Each row comes from the steps of one walk. Every step used is in the known rows, and no mark comes twice. Write the walk behind each row, first mark first.
Known rows:
velu-pimif-tabol-fisor-pibe-gofak: [-0.93, -0.30,  2.67, -1.44, -4.13,  0.46, -1.56, -2.42, -2.05, -0.68,
 -2.05, -2.40,  2.82,  2.69,  2.78, -1.85, -0.97, -2.25, -0.03, -6.61,
 -4.29,  0.84]
tabol-fisor-pibe-gofak-tasur-pimif-velu: [ 2.84,  1.06,  0.92, -0.28, -2.24, -2.31,  1.15, -0.80,  0.53,  1.74,
  0.20, -0.49,  0.99, -1.59,  0.64, -0.84,  5.85, -0.46, -1.71, -2.99,
 -2.42,  1.60]
padan-gofak: [ 2.55, -1.30, -0.98, -0.46, -1.53, -0.53, -3.42,  0.53, -1.18,  3.44,
 -4.09,  0.02, -3.56, -3.20,  0.69,  2.35, -1.36,  1.45, -1.29,  3.11,
  0.60, -0.46]
gofak-tasur-pimif-palazod: [-0.39,  0.98,  1.52,  0.02,  3.96,  0.44,  1.63,  0.41, -1.85, -2.18,
  1.70,  1.07,  0.75,  1.14, -2.44,  0.69,  0.30,  1.06,  0.13,  1.53,
  3.22, -1.78]
fisor-pibe-gofak-tasur: [ 1.31, -0.67,  2.99,  1.55, -1.60,  2.22, -0.70, -2.04,  0.13,  2.52,
 -3.61,  1.34, -1.67, -3.11,  0.44, -5.55,  1.18,  2.54, -2.52,  0.83,
 -1.69,  2.88]
pibe-gofak-tasur-pimif: [ 0.73, -0.79, -1.08,  0.17,  1.15, -0.57,  1.26,  2.19,  0.53,  1.75,
  1.08, -0.40, -2.22,  0.34, -0.91,  0.21, -0.84,  1.81,  0.36,  1.22,
  2.00,  0.23]
fisor-pibe-gofak-tasur-pimif-tabol: [ 1.39,  0.07,  3.24,  0.35, -0.56,  2.79,  1.05, -0.02, -2.09,  1.98,
 -0.51,  0.70, -0.18, -0.89,  1.28, -4.91,  1.24,  0.01, -0.57,  0.39,
 -1.84,  3.32]
fisor-pibe-gofak-tasur-pimif: [ 1.64,  0.05,  2.71,  1.09, -0.48,  1.45,  0.61, -0.54, -1.26,  2.41,
 -1.36,  0.95,  0.10, -2.29,  0.26, -5.00,  1.88,  2.07, -1.61,  0.15,
 -1.03,  3.13]
tabol-pimif-tasur-gofak: [-0.04,  0.13, -2.48, -0.95,  1.18, -2.27,  0.58,  1.76, -1.02,  0.17,
  4.42, -0.15,  1.09,  1.26,  0.31,  5.15,  0.23, -1.89,  1.56,  1.58,
  3.20, -0.26]
pibe-gofak-tasur-pimif-tabol-fisor: [ 0.60, -0.54, -1.47, -0.83,  0.28, -0.49,  2.20,  2.11,  0.63,  1.64,
  2.48, -1.07, -2.68,  2.24,  0.51,  1.31,  0.44, -0.54,  1.35, -0.47,
  1.28,  0.16]
tabol-pimif-palazod-gofak-pibe: [-0.40,  0.49, -3.72,  0.84, -0.21,  1.86,  1.79,  0.05,  4.17, -2.76,
  1.04,  0.99,  3.14,  0.38, -3.31,  0.69,  1.35,  0.49, -0.03,  1.88,
 -1.22, -1.80]
palazod-gofak-tasur: [-1.84, -0.63, -1.38,  1.88,  0.94,  0.97,  0.37,  0.71,  2.93,  0.11,
 -1.11,  0.91, -4.78, -0.88, -0.74, -1.03, -2.39,  3.60, -0.47,  3.26,
  0.07, -0.71]
palazod-pimif-tabol-fisor-pibe-gofak-tasur: [-2.08, -0.23, -0.48,  1.71, -0.14,  1.85,  1.53,  0.92,  4.66,  0.88,
 -0.03, -0.17, -1.42,  0.20,  2.52, -2.82, -0.32, -2.58,  1.16, -2.36,
 -1.78,  2.67]
velu-pimif-palazod: [-1.27, -0.08,  2.27, -0.74, -1.16,  0.57, -3.09, -2.94, -2.05, -4.56,
 -3.54, -0.72,  5.06,  1.50, -1.03, -0.27, -3.16, -0.22, -0.36, -3.59,
 -1.82, -2.79]
velu-pimif-tasur: [-2.11,  0.16,  1.62, -1.24, -0.55, -0.71, -3.64, -1.67, -2.94, -2.42,
 -0.36, -1.19,  2.21,  1.66,  0.81,  0.83, -4.57, -1.83, -0.20, -3.35,
 -0.54, -1.75]
tabol-fisor-pibe: [-0.20,  0.20,  2.09,  0.13, -3.47, -2.32, -1.22, -4.97, -1.31,  2.22,
 -5.67,  0.97,  0.87, -2.34,  0.15, -1.53,  4.58,  1.14, -2.77, -2.73,
 -0.98,  1.65]
pibe-gofak: [ 0.64, -2.37, -1.79, -0.09, -2.67, -1.01, -2.22, -0.43,  0.72,  2.27,
 -4.16,  0.18, -1.79, -1.31, -0.46,  0.27, -1.97,  1.11, -0.24,  1.40,
 -0.32,  0.29]
palazod-pimif-tasur-gofak-pibe: [-1.52,  0.48, -1.85,  1.08,  3.22,  1.30, -0.25,  2.09,  3.57, -0.95,
  4.25, -0.69, -2.27, -1.26,  1.56, -0.53, -2.75, -1.71,  2.13,  2.09,
  0.90, -0.10]
padan-gofak-tasur: [ 2.29, -0.79,  0.21,  0.55,  0.95,  0.77, -1.71,  1.28,  0.34,  3.13,
 -1.41, -0.17, -5.76, -2.55,  0.48,  1.68, -1.04,  2.74, -1.68,  3.59,
  2.09, -1.03]
velu-pimif-palazod-gofak: [-1.70, -0.05,  0.05, -0.20, -1.55,  1.51, -2.10, -1.36,  0.03, -4.71,
 -2.26, -0.76,  3.70,  1.53, -0.46, -0.89, -3.84,  0.39,  0.54, -2.71,
 -3.27, -2.73]
tabol-fisor-pibe-gofak-tasur: [ 0.77, -0.13,  1.10,  0.68, -2.96, -0.83,  0.20, -3.17,  1.47,  2.95,
 -2.86,  0.26, -1.61, -1.73,  0.72, -2.28,  4.36,  1.74, -2.47, -2.39,
 -0.70,  1.68]

Write each row's walk:
[-0.51,  1.39,  3.35, -0.34,  2.26,  0.31,  2.56, -0.24, -2.89,  0.48,
  1.94,  0.11, -0.31,  1.60,  0.40, -0.95,  2.55, -0.51, -0.18, -0.93,
  1.36,  1.17]
gofak-tasur-pimif-tabol-fisor-pibe
[-0.04, -0.35,  2.03, -0.62, -2.49,  1.66,  0.43, -2.10, -0.57,  1.46,
 -1.51, -0.05, -2.04,  1.03,  2.49, -1.69,  1.91, -2.20, -0.12, -1.46,
 -1.81,  1.61]
pimif-tabol-fisor-pibe-gofak-tasur
[ 1.56, -0.33,  1.47, -0.43,  0.97,  0.58, -0.76, -0.99, -0.51,  0.47,
  0.71, -1.92, -3.06, -1.89,  0.11, -0.76,  0.43,  3.36,  0.06,  3.67,
  0.71, -1.03]
tasur-gofak-pibe
[ 1.67,  0.10, -0.86, -0.41, -1.33, -3.98, -0.90,  0.66,  0.97, -0.91,
 -0.80,  0.06,  4.69, -0.83, -2.26,  4.59,  1.92, -2.12, -1.27, -0.24,
 -1.91, -0.07]
tabol-pimif-velu
[-0.49,  0.70,  1.86, -1.44,  0.77,  0.79, -2.17, -0.76, -2.07, -2.68,
  3.87, -3.03,  0.53,  1.53,  1.71, -0.11, -3.35, -0.68,  0.68, -1.92,
 -0.66, -2.22]
velu-pimif-tasur-gofak-pibe
[ 0.55,  0.50,  0.27, -2.02, -1.53, -1.07,  1.63,  0.59, -4.08,  1.53,
  0.51, -0.37,  2.21,  1.82,  1.57,  0.27,  2.44, -3.14,  1.69, -2.28,
 -0.83,  2.17]
tasur-pimif-tabol-fisor-pibe-gofak
[-1.87, -0.13, -2.19,  0.84,  2.82, -0.40, -0.74,  2.70,  2.03, -0.47,
  2.79, -0.05, -1.63, -0.87,  2.18,  1.19, -3.52, -2.37,  2.88,  1.41,
  1.79,  0.34]
palazod-pimif-tasur-gofak
[-1.81,  0.34,  0.68,  0.44,  0.16,  2.30, -1.05, -0.90,  0.96, -4.92,
 -0.62, -0.80,  2.18,  1.99, -0.60, -1.24, -3.69,  1.24,  0.23, -2.35,
 -2.30, -3.06]
velu-pimif-palazod-gofak-tasur
[-3.05, -0.14, -2.14,  1.37,  1.90, -0.22, -1.59,  1.11,  2.65, -0.72,
  0.02,  1.23, -0.47, -1.22,  0.62,  0.45, -4.01, -2.93,  1.20,  0.48,
  1.12,  0.39]
palazod-pimif-tasur
[-0.16,  0.77, -2.20, -0.84,  1.24, -0.10,  1.10,  1.67, -2.04, -2.56,
  0.51,  1.28,  3.32,  0.65, -1.84,  1.07, -0.28, -0.30,  2.10,  1.68,
  0.18, -1.46]
tasur-pimif-palazod-gofak
[ 1.58,  0.89,  0.42, -0.04, -1.62, -0.23,  1.77, -1.94,  0.40,  1.01,
 -0.14,  0.42,  1.17, -0.43,  0.23, -1.77,  5.55,  0.33, -0.97, -2.56,
 -0.60,  0.90]
tabol-fisor-pibe-gofak-tasur-pimif-palazod
[-1.22,  0.17, -2.35, -0.50,  0.18, -2.05, -0.35,  0.25, -0.22, -0.03,
  1.57,  1.10,  2.34,  0.96, -1.25,  4.25, -0.19, -2.44, -0.12,  0.66,
  2.43, -0.24]
tabol-pimif-tasur
[ 0.60, -0.79, -0.67, -0.55,  0.98,  0.83,  1.49,  2.66, -0.22,  1.29,
  1.92, -0.63, -2.38,  1.73,  0.29,  0.33, -1.44, -0.25,  1.36,  1.23,
  1.31,  0.37]
pibe-gofak-tasur-pimif-tabol
[ 1.37,  1.14,  2.18, -0.33,  3.28, -2.04,  0.67,  1.81, -1.47, -1.26,
  2.09, -0.14,  0.61, -0.23, -1.74,  1.86,  0.79,  0.01, -0.75,  1.12,
  0.82, -0.84]
gofak-tasur-pimif-velu
[-0.34, -0.11, -1.81,  0.01, -0.35, -0.72,  0.23, -0.98,  0.59, -2.05,
 -1.55,  1.53,  4.91,  0.84, -3.16,  3.22,  1.37, -0.84, -0.09,  0.49,
  1.16, -1.28]
tabol-pimif-palazod
[-1.42,  0.33, -1.91,  1.08,  2.34, -0.03,  2.13,  2.64,  1.23,  0.12,
  1.59,  0.54, -2.80,  0.00, -0.96, -0.21, -1.44,  3.04,  0.53,  2.57,
  0.89, -0.26]
palazod-gofak-tasur-pimif
[ 1.28, -0.47, -1.41, -0.08,  1.39,  0.83,  1.38,  1.99,  0.89, -0.09,
  1.69,  0.09, -0.96,  0.85, -1.31,  0.25, -0.51,  0.89,  0.92,  1.63,
  1.59, -0.97]
pibe-gofak-tasur-pimif-palazod
[-0.90,  0.17, -3.36,  1.13,  0.94,  1.06,  2.31,  1.09,  3.63, -2.43,
  1.40,  1.34,  2.13,  1.30, -2.65,  2.12,  0.67,  0.64,  0.45,  1.76,
  0.61, -1.61]
tabol-pimif-palazod-gofak-tasur
[ 1.05,  0.53,  0.58,  0.17, -1.85, -1.67,  1.63, -1.70,  0.03,  2.92,
 -0.68, -0.06, -0.10, -1.01,  0.49, -1.72,  5.17,  1.33, -1.52, -2.98,
 -0.25,  2.02]
tabol-fisor-pibe-gofak-tasur-pimif
[ 0.35, -0.40, -0.36, -1.64,  1.38, -0.90, -1.91,  0.45, -3.18, -0.10,
  2.62, -0.10, -2.98, -0.01,  2.14,  3.17, -2.31, -1.77,  2.05,  3.36,
  2.90, -1.19]
pimif-tasur-gofak
